Known rows, with every way that one mark hangs from another
Z397[Z171[Z596[Z94]]]: [ -3 -20  -9 -40  -3 -21  -5 -12 -16  -5  15  37  29  -2  45  -1  -5   2
 -17 -42  -9 -32   7   4  -6   7  -7   1  14  25  12  -3 -20  -1   9 -30
  15   8  -8  -2   2  -9 -37]
Z235[Z397 Z806]: [-23  -9 -31  21  13  -5  16   3  -1 -27   1  -5  -5  16 -55  11  -2  17
  27  47  20   0  40  10   5  -3  17  -6   7 -17  35   4  28  23 -23   1
 -15  -3 -41   1 -11  -6  10]
Z235[Z806[Z94]]: [-19   0  -5   2   6   7  -8   4 -10 -14   9   4  -4  17 -35  17  22  12
  12  10   5   0  18   4 -29  -7   2  12  -4 -24  40  -3  18  11 -30  -6
 -20  12  -2   6 -27  29 -12]
Z330[Z193[Z397]]: [-30 -23 -29  -4 -15 -17 -31  18  22   0 -13 -10  15 -31   4 -32  16 -30
  15  -6   8  14  25 -28  32 -27  25   0  12  30   3   3   8 -23   0  13
 -19 -68   9   6  39  -3   0]
Z235[Z397[Z171[Z193]] Z806]: [-33  -7 -48  26  -6  -6  15 -12  -8 -32   2  10  -4  26 -35  18  16  15
  23  28  -1 -13  37  13   9 -18  32 -12  12 -28  25   0   7  18 -20 -15
   5  -7 -49 -11 -11 -11  -2]
Z397[Z171[Z94 Z806[Z596]]]: [  7   6   1 -35  14   3  -6 -32 -45  15  -3  47  -5  15  21  16  14  -9
 -10 -21 -16 -31 -33 -11  -4  14  16   1  48  13 -20 -23 -33   6  11 -31
   2 -12  -6  -8   5  -3 -33]
Z235[Z397[Z171] Z806[Z596[Z94]]]: [-18  10 -35  16  -9 -20  27 -22 -23 -16 -13   4 -11  50 -28   2  -1  17
  11  30  16 -15  43   3  17   2  19  15  26  -7  20   6  30  40 -12 -52
 -14  12 -29  -7 -13 -10   5]
Z596[Z94 Z806[Z235[Z397[Z171]]]]: [-10  16  30  18  -1  -1  41   6  16  -1  -7   6 -24  11 -34  -5 -10   5
 -12 -22 -16  20  17  11  -8  21  -9  -5 -21 -50 -15 -41  31   0 -15  -2
   0  13 -24 -24  -2   6  45]
Z94[Z596[Z235[Z397 Z806]]]: [ 13  -5  -3  12  11  -3  30  18  11  25  10 -27 -13  -4 -37   5 -13  -1
   8  33  -8  24  19  -7   2  18  20  17  -6 -13   8  -8  23  23 -14   7
 -19   5  -8  -1   1  20  39]
Z397[Z171[Z193 Z330[Z235[Z806]]]]: [-27  -7 -24 -17 -17   6 -10 -26  -7  -5  -4  14  -3  11  14   8  41   3
  -2 -40 -31 -14 -18  13 -21 -24   0 -13 -16  -2   3  -4 -41 -30  -6  -2
  29 -24 -20   0  18   4 -35]
Z397[Z171[Z94[Z596] Z330]]: [  8  -5 -19 -43  44   4  19 -10 -16  16   3  34  -2   7   2  25   7 -10
  -9 -38 -23 -32 -28  -4 -17  19  16   5  25  41 -13 -29 -24  11  -5 -15
  17 -24 -23 -22  38  13 -27]
Z397[Z171]: [ -8 -10 -28 -24  12  -3   1 -13  -6  -9  17  31  30   5  21  -8   7  -2
 -11 -37 -31 -24   4   1 -27  -3  20  -9  11  29   3 -12 -12  -2 -10 -13
  14 -24 -25   1  27  12 -36]
Z596[Z235]: [ 18  -3   6 -12  -7   8  -4   5  28  16   4 -13  24 -24  -8 -12 -15   2
   0  -5 -20  27 -12   2 -19   3  -1   8 -22 -22   5 -11  15  -4 -14  27
 -12   2   2  -7  -5  19  15]
Z596[Z235[Z397] Z806[Z94]]: [-16  28   3  36  -5   9  14  16  34  -2 -16 -12 -14  -5 -21 -25 -12   0
  12  13  -3  55   9  15  -1  11  -2  23 -23 -63 -27 -19  45  28 -22  -1
  -3  12  -2 -24 -38  -8  61]
Z193[Z235 Z397[Z171[Z94 Z806]]]: [ 15  12   0  10  38  -2   3  10   3 -10  18   3  -7 -10 -12  -3 -24 -40
  11  13  -7 -14 -17 -32  12   5  25  -6  27  21 -38  31  29 -15  -8  31
  21 -17   4 -35  23  -6 -31]
Z235[Z397 Z806[Z94 Z596]]: [-21  14 -29  28  -1 -13   8  -5 -13 -19 -13 -13 -10  42 -37  -1   3  25
  17  52  49  -9  38  -2  20  -6   7  24  20   8  24  19  37  51  -8 -51
 -28  14  -9  12 -27  -8   5]
Z193[Z235 Z397]: [ 16  -2   0  13  37  -6   1  28  33 -13  25 -34  18 -26 -14 -27 -37 -29
  12  20  14   1   8 -31  10  -3  15  -2   0  42 -16  49  45 -22 -12  45
   7 -21  22  -5  34   0 -20]
Z330[Z171]: [ 21 -28 -11 -16   9  18  -1  18 -14 -10 -16  42  37  12  42 -15   0   8
   6 -30 -24 -22  27  49  -6 -24  -5 -31  -3  52  -3  -5 -20 -10 -27  -9
  -2 -12  -8  11  41  22   8]
Z397[Z171[Z330 Z596 Z806]]: [ -7  -8   0 -29  -7  -5 -26 -27 -37 -15 -11  32  -4  10  57   4  13  -4
 -18 -24  -6 -30 -19  18 -21  16 -30 -24   2  21  -3  13 -56  -5  25  -3
  36   1   5  15  -2 -34 -38]
Z397[Z171[Z94 Z235 Z596[Z806]]]: [  2 -19  -4 -31  18   8  -5 -24 -41  -1  12  38 -15  15  40  29  -1 -16
 -15 -39 -10 -22 -25  28   2   1 -13  12  25 -31   8  -8 -26 -30  18 -19
  22  15  -5 -35 -15 -19 -13]
Z193[Z235[Z806[Z94[Z596]]] Z397]: [  6  11   0  35  30  -5   8  31  18 -14  27 -37 -16   2 -44  -6 -22 -28
  19  41  17   5  21 -29   3  -2  15  13  -3  11  -2  51  63  -2 -26  30
   0   2  26 -16   6  17  -8]
Z397[Z171[Z94 Z235 Z806]]: [ -1   1  -1  -9  10  18 -10 -26 -36  -2   6  35 -10  10  16  25  21  -6
  -7 -28 -39 -17 -33   8 -15  -9  12 -14  30 -37  -6 -29 -29 -26   7   0
  13   0 -31 -24  -3   2 -32]
Z596[Z94 Z235]: [ 14   7  29 -13 -23  -2  13  14  43  26  -7 -10  31 -35 -15 -16 -17  16
   1 -21 -29  37   1 -13 -15   7  -3  15 -21 -46   0 -37  31   3 -22  14
 -25  25  -5 -18 -13  29  18]
Z193[Z235[Z806[Z596]] Z397]: [ 18   7   0  20  23  -7   4  10   3  -9  14 -42 -15  15 -27 -14 -30 -34
  14  44  26  -2  14 -23  13   0   9  18   2  17   2  65  52 -14 -17  24
  -6  -1  42  -7   9   3  -6]
Z171[Z193[Z397] Z330 Z596 Z806]: [-26 -34  43 -19 -24   0 -58  -2 -17 -10 -43 -15 -25 -26  73  -8  23  -3
  13  23  39  -7 -14  14  20   0 -57 -41 -12   0 -18  50 -84 -36  43  33
  36  -6  59  44  -6 -78 -36]
Z806[Z596]: [ 15  -8   2 -36   5  -6  -8 -16 -16  21  -4 -11  22   7  31 -24  -6   4
 -15  -6  28 -16   1 -12   4   7  -6  23  19  59   6  13 -14   2  15 -33
 -25 -10  41  41  18   2 -15]
Z94[Z596]: [ 10 -22   5 -22  34  -3  16  19   2  30  23 -10  11 -21   0  -4  -2  -5
  -7  -3  -5  -1  15 -18  -9  17  18   8   8  45   3 -16 -11   3  -3   1
 -14 -17   8  29  35  23  -4]
Z193[Z235[Z397]]: [ 22  14 -18  22  21  -3  18  12  34 -19  37 -17  37 -33 -24   4 -35  -3
  -2  10  20   0   0 -32  18  -3  28   1   5  44   7   9  30   4   4  26
  -2   0  -8  -1   9   7   4]
Z94[Z596[Z235[Z397] Z806]]: [  8   0   9  13  20   3  35  22  17  32   3 -23 -22 -13 -18 -11 -17 -15
   1  17 -13  42  16   0   3  29  13  22 -11 -20 -21 -21  16  17 -11   7
  -7  -1   7  -1   3   4  61]
Z397[Z171[Z330]]: [ -8  -4 -30 -26  13   3   1 -14  -3 -14  -3  20  20  12  23  -8  13   1
 -12 -41 -27 -24  -5  11 -35   3   4 -14  -3  38   0  -9 -22  -1  -7  -3
  28 -26 -22   1  34   2 -33]
Z806[Z94[Z596] Z235[Z397[Z171]]]: [  4  30  -7  40   8 -14  28  18  16  -8  20  -4 -14  31 -48   7  -8  22
 -21   7   9 -24   6 -11   4   2   9 -11  -8  42  -6  -6  36  40  14 -28
   1   1 -44  -9  24  25   9]

Rows
[  3  11  29 -17  -7  11 -25 -24 -26   7 -40 -13 -17   9  37 -16  20   4
 -12   5  15  -1 -25   1 -20  21 -34 -14  -3  29 -16  10 -50  -3  23   9
   1  -9  41  49   7 -24 -16] : Z171[Z330 Z806[Z596]]
[-13  -1 -29  15  -1   6   4 -17 -19 -16  17   6  -4  33   8   8  23   1
  -9 -22 -39 -13  11  18 -29 -21  12   2   1 -26  24  -6   2 -14 -10 -16
  14   7 -26 -15   2  22 -21] : Z397[Z171[Z235[Z806[Z94[Z596]]]]]
[-11  21  26  22 -16   1  35  17  43  15 -25 -13  -9 -21 -29 -24 -23   4
  12   0 -19  67  21   7   3  21  -3  21 -24 -91 -28 -44  49  17 -29   8
 -14  27 -10 -33 -34  -4  71] : Z596[Z94 Z235[Z397] Z806]
[-20 -45  13 -36  -3  -7 -39  10   5  -8 -26 -21   1 -25  63 -11   5  -1
  11   4  47 -19  -1  16  25  -9 -49 -19 -15  36  -1  54 -58 -33  30  19
  31 -15  50  33  19 -61 -38] : Z171[Z193[Z397] Z330 Z596]
[ -7  23  21  14  -8  19   1  11  25  13  -9  -9 -15  -6  -7 -19  -1 -10
  -1 -12 -18  55  -7  16 -25  12 -12  29 -32 -71 -20 -24  29   6 -25  10
  -5  15  23 -19 -39  13  50] : Z596[Z235 Z806[Z94]]
[  0   0   0 -32  20   7  -5 -21 -32   8   5  55   0  -1   9  24  16  -9
  -4 -26 -29 -25 -31  -8 -16  11  20 -12  41  -4 -16 -34 -32  -1  -1 -10
  10 -16 -28 -15   5   3 -36] : Z397[Z171[Z94 Z806]]
[ 13  -3 -17 -30  28   3  20 -10 -21  23  17  37  -9  10 -18  35   2 -14
  -3 -20 -35 -19 -20  -5 -11  14  30  16  30  -7  -1 -32  -2  12 -15 -18
  -1  -7 -26 -39   8  26  -9] : Z397[Z171[Z94[Z596[Z235[Z806]]]]]
[ 19  32 -19  38   3  -7  15   0   8 -20  27 -24   5  10 -38  16 -20  -1
   0  32  38  -2   6 -29  20  -6  20  27   9  20  20  25  47  23   0  -7
 -17  26  14  -5 -25  12  12] : Z193[Z235[Z397 Z806[Z94 Z596]]]
[-15   8  -7  -2   0  -1  -9 -11 -20  -5   8  33   7   8  25  -6  27  -1
 -12 -22 -32 -18  -1  -9 -27   4  17 -14  17  13 -16 -18 -23  13   1 -21
  16 -10 -16  10   8   8 -34] : Z397[Z171[Z806[Z94[Z596]]]]
[-13   2 -17  14  -5 -17  23  -8 -12  -9 -16 -15  -8  30 -41   0  -8  22
  18  46  36  -2  43  -2  22   3   9  18  19  -7  27   8  32  34 -12 -36
 -32  14 -13   9 -19 -10  15] : Z235[Z397 Z806[Z596[Z94]]]
[  3   5  33  16 -30  17 -28  -9   5  -1  16  -7  12 -50  25  19  29  -5
   2   0  -8  15 -29 -31   4 -18  14 -27  -1 -23  -9  -9 -51 -39  21  45
   6   3  35  32 -19  -4 -15] : Z171[Z193[Z235] Z806]
[  7  -4  18   7  31   3  37  19   0  23  16 -16 -33   3 -25   1  -9 -11
 -14   8  -3  14  14   1  -2  30   7   3 -11   6 -10 -18   5   3   0   7
  -5 -10   4  11  24  13  45] : Z94[Z596[Z806[Z235[Z397]]]]
[ 21  -8  10  -4   9   3  21  15   3  35  15 -23 -14  -5 -26   9  -6  -8
  -1  18 -21  24   8  -6 -14  18  13  21 -12 -18  11 -13  11   8 -17  13
 -20   8  10   2   0  34  31] : Z94[Z596[Z235[Z806]]]
[ 15 -42  11  -6 -36  14 -19  10 -21 -12 -21  25  29   2  89   3  10  19
   3 -39 -11 -17  25  63  26 -53 -35 -28 -13  -3  12   8 -48 -50   9 -14
   8  30  15   6   7  -5   6] : Z330[Z171[Z193 Z235 Z596[Z94]]]
[-25  -2   6 -10 -10  -1 -18  -6  -5   8  11  -2 -18   5 -44   4  26   8
   8  -7   1  13  -9   0 -17 -22 -17  18 -17 -22  25   8  13 -26 -19  -7
 -18  -5 -18   8 -19  31 -27] : Z330[Z235[Z806[Z94]]]
[ -1   9 -13  20 -25   0   3  -5  26  -1  -8  -5  15 -13  -4 -11  -8   9
  11  12 -21  22  -3   3   5  -7  17 -10  -8 -32 -13 -12   7  13  -1  11
   4  -1 -28 -13 -12 -10  19] : Z596[Z235[Z397[Z171[Z193 Z806]]]]
[  1 -15  -3 -26   1  -7  -3 -20 -29  -7  17  35  -5  21  36   5  -5 -13
 -25 -35  -8 -26  -6  26 -13  13 -19  -6  -2   5   7   7 -21 -13  16 -16
  27   3   2  -7  -2 -14  -8] : Z397[Z171[Z596[Z806[Z235]]]]
[ -2  -7  15  -4 -10 -10 -13   8   2  -2  -3   1  -7 -10  25  -8 -25  -1
  -2   8  36  20   2  21  19  18 -37  22 -12 -27   0  17   6  14  16 -12
   2  32  27  -3 -50 -40  32] : Z171[Z596[Z235[Z397] Z806[Z94]]]
[-15  20  16  30  12   9  16  13  12 -12   1  -3 -28  18 -33  -6  -2   5
 -10  -3  11  17   6  17 -11  11 -13  -2 -24 -22 -11 -16  28   9  -7  -1
   1   1  -7  -6  -9   4  39] : Z596[Z806[Z94 Z235[Z397]]]
[ -8  -3  40 -32   7  32 -25 -12 -15  21 -32  20 -22 -37  11  47  43   3
  14  -9   3  -3 -64 -11   4   2  -9 -24  19 -23 -26 -40 -82 -23  18  33
   7 -17  16   9  -4 -19 -24] : Z171[Z94 Z193 Z330 Z806]
[ 13 -10 -39  36 -32   2 -17  27  -7 -22 -22  16   4  12  17  -7   9 -42
  21  -7 -14   2  40  15  47 -54  23 -16   0  29   0  22  22 -28 -24  13
  -8 -36  15 -27  34  19  47] : Z330[Z171 Z193[Z235[Z806] Z397]]
[-25 -23 -21   3  26  -5  -8  10   7 -20  -4 -11   6  13  15 -45  -6 -13
  15   2 -16 -14  27  11  -9 -17   6 -18   4  12 -14  34  21 -28 -16  10
  21 -35 -18  -8  46 -12 -41] : Z193[Z397[Z171[Z235]]]
[ -6  25  31  34 -13   3 -15   2  -3 -16  -4   2 -15   6 -26   0  10  21
  -8  21  11  -1 -12  -7  -9   2 -13 -36  -8  -4  -9  -7   1  14  18  11
  -5   5 -20  18 -10   0  -5] : Z171[Z806[Z94 Z235[Z397]]]
[  0  26   3  35   1  -7   9  18  27 -22  11  -8   2  16 -53   1 -12  32
 -12  10  27 -16  -1  -4   3  -9  -9 -18 -17  31   7  -1  41  28  11  -9
  -8   2 -40  -2  10  19   3] : Z806[Z94 Z235[Z397]]
[-17  -2 -26 -26   5   0  -2 -19  -5  -5  -1  18   9  12  13  -9  18   0
 -13 -45 -29 -18 -18  11 -31  -6  -7 -10 -10  32  -4  -4 -20 -17  -4  -5
  27 -30 -29  -1  33   6 -39] : Z397[Z171[Z330[Z235]]]
[  4 -22  52 -16 -59   1 -55 -14 -16  14  -9   2  -4 -41  66  15  15   1
   0  12  14  16 -29   6  21  -5 -36 -18  -9 -55   1  14 -74 -32  47  23
   9  31  53  31 -56 -44  -4] : Z171[Z193 Z596[Z235] Z806]
[ 19  17 -32  23  17  -7  21   3  26 -24  40  -4  36 -19 -18   6 -29  -7
  -7  -2   6 -11  -2 -29  15  -5  36  -2  10  44   3   7  28   7   4  14
   9  -2 -20 -12  11   4  -3] : Z193[Z235[Z397[Z171]]]
[  9  -1  32  -8 -27  -1 -34 -12 -14  -7 -37  -9 -21 -12  38   1 -10   6
  -3  26  31  11 -28  22   7  26 -61 -20 -20 -13  -5  29 -41   5  40  30
  19  26  26  20 -38 -63   9] : Z171[Z330 Z596[Z235[Z397]] Z806]
[  9  -2 -17 -25  15   7   6 -15  -3   6  29  38  23 -20  10  39  11 -13
  -4 -42 -24 -28 -37 -22   8 -14  39   3  32  10  -8 -28 -27 -16   2  -5
  14 -14 -13 -29  11  16 -31] : Z397[Z171[Z94 Z193[Z235]]]
[ -4 -10  53  -4 -35   9 -38 -16 -29 -14 -34 -20 -23  -8  63   6  12  15
 -15  -9  15   9 -22  29  -8   1 -78 -24 -24 -48  16  14 -52 -47  47  29
  19  51  32  22 -35 -45 -17] : Z171[Z235 Z330 Z596[Z94] Z806]
[ -3  13  -3  12  12  -6   7  29  30  12  10 -11  16 -14 -14 -13  -1  15
   1   7   6  11  14 -23  -2   3  13  22   2  25 -10 -15  25  40  -6 -21
 -16   3  -3   8   2  24   2] : Z806[Z94[Z596[Z235[Z397]]]]
[ -2   6 -12  13  -4  12  -1   5  40 -16   2 -31  27 -38   7  13   8   6
   4  -7  17   4 -19 -16  14 -20   6 -18 -19  33  -2   3 -29 -19  14  38
  21 -14  14  15  18 -12  -4] : Z171[Z193[Z235[Z397]] Z330]
[  7  25   6  39  11 -11  26  26  23  -2  18 -17 -12  18 -56   6 -12  26
 -17  18  25 -14   5 -15   8   2   1  -7 -12  42   1  -5  38  37  15 -16
 -10   4 -32   1  20  27  15] : Z806[Z94[Z596] Z235[Z397]]
[ -4  -2 -27  -1 -12   5   0 -18  -2 -12  30  16  20  -3  16  20  21  -9
  -7 -30 -30 -16  -7  -8 -11 -21  31  -8   4  -2  11  -6 -21 -21  -4   3
  21  -8  -5  -8   3  17 -24] : Z397[Z171[Z193[Z235[Z806]]]]
[ 15  -4  22  -2  18  10  27  18  10  41   7 -20 -23 -15  -7  -8  -8 -22
  -6   2 -23  42   4   1 -13  30   7  26 -17 -26 -17 -25   5   1 -14  13
  -9   1  26   1   3  19  54] : Z94[Z596[Z235 Z806]]
[ -1  29  26  16 -28  -2 -25 -12 -10   7 -25  -8  -3   5  18 -24  11  14
  -2  24  18  13  -9 -16   3   8 -12   7  11  -3 -22   3  -6  26  20 -23
 -19  15  25  31 -30 -13  -2] : Z171[Z806[Z94 Z596[Z235[Z397]]]]
[ 36  16  -1   7   3   5   8 -11  -7   0  33 -24   4   6 -21  22 -15 -16
 -11  11  14  -1 -12 -22  -3   2  13  25  -1  10  30  22  22 -12  -4  15
 -17  22  38   1 -19  27   8] : Z193[Z235[Z806[Z596]]]
[  2  -5  10 -17  -9  -3   5 -14 -25  11  -6  -9 -10  28 -17   8  10   9
   3  12  12  -2  21  -2 -11   6  -5  26   5 -19  36   2  11   3 -18 -23
 -34  20  24  15 -21  19   1] : Z235[Z806[Z596[Z94]]]
[ 11 -40  33 -50   7  -5 -30  13   0  33  -8  12  -8 -43  25  27 -19 -14
  24  13  39  -8 -38  -3  55  -4 -20  16  26 -24 -13  20 -29 -23  24   6
   0   7  37 -25 -19 -40 -16] : Z171[Z94 Z193[Z397] Z596[Z235]]
[  7 -29 -11  17 -25  34 -12   6 -24 -20 -19  17  12  26  47  10  30  14
  15 -20 -35  -8  27  70   1 -64  -8 -36 -20 -25  19   2 -35 -50 -22   5
   7  10  -4   0  13  19  17] : Z330[Z171[Z193 Z235[Z806]]]
[-15 -17   2 -16  44  -6  -1  12 -11   6  -8  16 -17   3   0 -22  -3 -24
  19  16 -12 -19  10 -12   2  13  15 -12  35  20 -40  15   4  -1 -13   3
  13 -38 -12 -11  42 -15 -39] : Z193[Z397[Z171[Z94[Z596] Z806]]]
[ 26  11  23 -26 -25 -10   5 -10   9  38 -18 -21  20  -1  17 -27 -18  10
 -13 -10   7  14  -3 -17   6  12 -12  37   2   6  -3  -6  13  11   5 -33
 -35  21  38  13  -6  13  12] : Z806[Z596[Z94 Z235]]
[  1  11   6   1  11  -2   2  27  25  19  12  -9  16 -16  -8 -11   4  10
  -4  -5  -2  12   6 -21 -14   3   7  24  -3  21  -5 -16  18  28  -7 -17
 -16   5   9  10   1  32  -2] : Z806[Z94[Z596[Z235]]]
[ 14  23  46  15 -27  -6  -1 -16 -18   9 -19  -9 -20  17  -9  -7  -3  19
 -16  24  18  -3 -10 -11   9  17 -19 -20   3   1 -10  -3  -7   7  29  -7
 -19  14   5  28  -5 -10   9] : Z171[Z806[Z235[Z397] Z596[Z94]]]
[-20  -3 -10 -15  12   1  -3  -1  19  -3 -17 -17   2 -12 -18 -16   5  14
   4 -12  13   5 -15   5  -8  -5 -26  -9 -22  40  -2   7 -10 -15   1  14
   7 -31 -26  19  30  -7 -20] : Z171[Z330[Z235[Z397]]]
[-11 -31 -16 -35 -15  -9 -21 -18 -16  -6  18  32  28  -9  62   8  15  -1
 -12 -36  -5 -35  -4   8   6 -14  -1 -10  11  20  12   8 -52 -20  23 -21
  26  -6   6  12   4 -20 -41] : Z397[Z171[Z193 Z596]]
[  9 -17  -5 -31 -42 -10 -40  -6   5   6 -26 -12   1 -24  43   5  -4 -15
 -12 -20  28  14 -25   8  21   1 -45  10 -26  14  23  15 -30 -15  36  18
   2  -4  42   2 -15 -30  24] : Z171[Z330[Z193] Z596[Z235]]
[ -3  17 -14  31 -15   1   8   8  25  -8  -6 -17   1   6 -51   0 -11  16
  20  36   1  30  13   8  -3  -5   6  14 -16 -51  18  -3  50  32 -26   5
 -18  20 -25 -23 -38  11  32] : Z596[Z235[Z397 Z806[Z94]]]
[  3  13 -14  18 -17  -3   7  -3  22  -4  -7  -3  14  -8 -11 -15 -16   7
   8  14 -22  20  -1   4  -2   2  12  -8  -7 -25 -11  -9  19  21  -6  10
   2  -1 -34 -17  -9  -7  20] : Z596[Z235[Z397[Z171[Z806]]]]
[  3   6 -14  23 -13   3  12   2  19  -4  -6 -19  -2   2 -48   3 -18  10
  20  37  -5  31  10  12  -2   1   7   8 -18 -53  21  -2  40  18 -25  20
 -16  14 -25 -22 -28   6  38] : Z596[Z235[Z397 Z806]]
[ 13  -2 -14  13   9  -6  33  11   5  22  12 -16 -14   5 -32   6 -10  -5
   5  27 -19  17  19  -5   0  16  25  16  -1 -13   5 -10  21  25 -14  -1
 -10   4 -16  -9   4  18  33] : Z94[Z596[Z235[Z397[Z171] Z806]]]
[ 15  38   6  27 -13 -17   7  -4   3  -3  -5 -21  -8  46 -25 -12 -18  30
 -26  18  55 -27  -4 -10  22  -1 -19   9   0  62  -1  23  36  39  34 -54
 -24  11   3  16   8   8  10] : Z806[Z94 Z235[Z397] Z596]
